Each row was made from one path, in order. Every step used is in the known rows, and no mark comes twice. Write each row's path.
(in the rows, 128 means zero)
Known rows:
G-R-V: [130 172 104  74  81 129 107 125 133 107 129 144 131 159 131 172 124 145
  95 103]
V-M-N: [162 151 118  91 120 125 112 162 114 136 180 165 126 151 153 142 139 140
 110  95]
H-V-R-G: [123 127 132  73 156 159 114 123 138  93 129 149 147 137 146 166  98 146
 100  79]
M-G: [144 158  93  94 128 141 106 110 146 112 145 143 149 154 130 155  86 141
  84  96]
G-M-N-H-V-R: [128 111 113  67  96 139 142 125 107 111 177 148 122 141 114 115 105 130
  93  70]
G-R-V-M-N: [156 169  96  66  82 121  98 155 116 116 162 162 116 141 140 159 149 145
 105  98]
R-V-M-N: [163 160  94  75  96 115 114 161 109 115 181 170 116 145 119 141 125 142
 110  96]
H-V-R-G-M: [120 141 133  66 124 158 134 114 140  94 165 152 128 115 128 156  83 146
  94  80]
N-H-V-R: [128 119 108  97 129 133 118 134 128  97 141 139 140 161 155 138 113 139
 107  88]
V-R-G-M-N: [136 137 136  40 104 165 123 100 103 112 156 163 127 129  96 147  77 124
  91  42]
M-N: [142 134 130  82 115 137 120 129 107 136 147 152 143 169 129 138 121 136
  97  80]
N-H-Z-J: [166 158 127 126  60  86 112 117 153 107 115 139 140 164 115 150 134 144
  98  71]
G-R-V-M: [151 183  92  86  88 114  99 159 137 107 162 157 113 141 160 177 144 149
 112 116]
R-V-M-G: [165 177  56  85 112 120 100 139 145  92 182 163 119 129 121 158  90 146
 101 116]
H-V-R-G-M-N: [128 124 137  50 122 166 134 115 118 103 165 159 130 115 111 139  89 141
  88  57]
V-R-G: [135 142 134  69 136 157 101 105 125  97 124 153 144 150 133 172  86 133
 103  64]
Z-J: [136 156 111  95 126 116 128 122 147 130 125 149 138 156 141 155 118 147
  97  92]
M-N-H: [155 129 120  91  86 119 105 128  92 126 150 147 141 188 124 153 131 135
 113  58]
R-V-M-N-H-Z: [194 159 109 102  33  88  99 156 118  94 179 158 115 155  93 140 138 140
 113  75]
N-H-Z-M-G-R: [170 161 110 130  29 129  69 131 132  90 114 143 144 144 125 174 128 127
  81  85]

Write each row's path:
[167 157  82  73  55 110  83 154  98 107 166 158 115 165 136 168 159 143
 123  74] -> G-R-V-M-N-H
[166 151 140 131  55  99 106 124 139 106 145 135 141 175 118 154 128 138
 102  78] -> N-H-Z
[151 176  79  95 115 137  85 138 153 115 156 152 131 131 183 172 126 144
  94 112] -> V-M-G-R
[132 153 130  58 111 162 121  99 125  97 157 155 124 129 112 167  73 130
  94  61] -> V-R-G-M
[160 176  88  93 105 111 111 159 134 104 185 164 111 146 138 162 116 146
 119 117] -> R-V-M
[142 104 123  65 119 151  99 121  99  94 134 152 147 157 121 160 113 146
 116  40] -> M-N-H-V-R-G
[136 176  72  64  92 138  95 105 145  94 125 142 140 145 121 170  99 145
  78 100] -> M-G-R-V
[142 126 114  89  78 123 139 138 109 121 195 146 121 158 120 137 127 148
  99  76] -> G-M-N-H-V
[145  96 112  94  99 146 114 161  85 106 137 162 135 144 137 135 118 122
 100  76] -> Z-M-N-H-V-R
[175 148 140 146  32 108  97 154 116 100 144 154 139 159 116 165 131 125
  98  89] -> N-H-Z-M
[143 166 133  82  92 142 118 111 126 107 177 154 130 143 115 187  98 144
 105  71] -> R-G-M
[154 154  76 109 152 127 112 157 161 110 185 152 135 120 172 149 112 158
  96 130] -> H-V-M-G
[168 153 133  96  31  93 130 109 136 117 153 149 121 142  79 122 124 137
  86  51] -> G-M-N-H-Z-J
[172 138  99 101  92 111  97 161  96 126 189 160 122 174 148 154 146 137
 127  75] -> V-M-N-H
[166 152 145 101  24 107 123 120 120 115 175 144 124 156  84 129 122 129
  87  60] -> G-M-N-H-Z
[146 114 116  98 107 123 117 144 106 123 158 144 145 177 140 142 138 151
 110  75] -> M-N-H-V
[151 126 126  78  79 133 116 125 102 103 185 155 130 148 100 173 125 157
 114  48] -> R-G-M-N-H-V
[151 136 115 101 135 126 127 176 128 131 186 160 129 138 171 136 145 155
 109 111] -> H-V-M-N
[149 127 120  51  77 153 106  98  85  95 165 158 127 151  89 159  92 126
 105  21] -> V-R-G-M-N-H
[190 148 130 118  55  95  99 157 119 113 179 154 128 159 127 138 151 137
 109  72] -> V-M-N-H-Z
[189 150 117 116  61  82 105 150 136 119 152 157 124 147 126 136 153 145
 109  64] -> V-M-N-H-Z-J
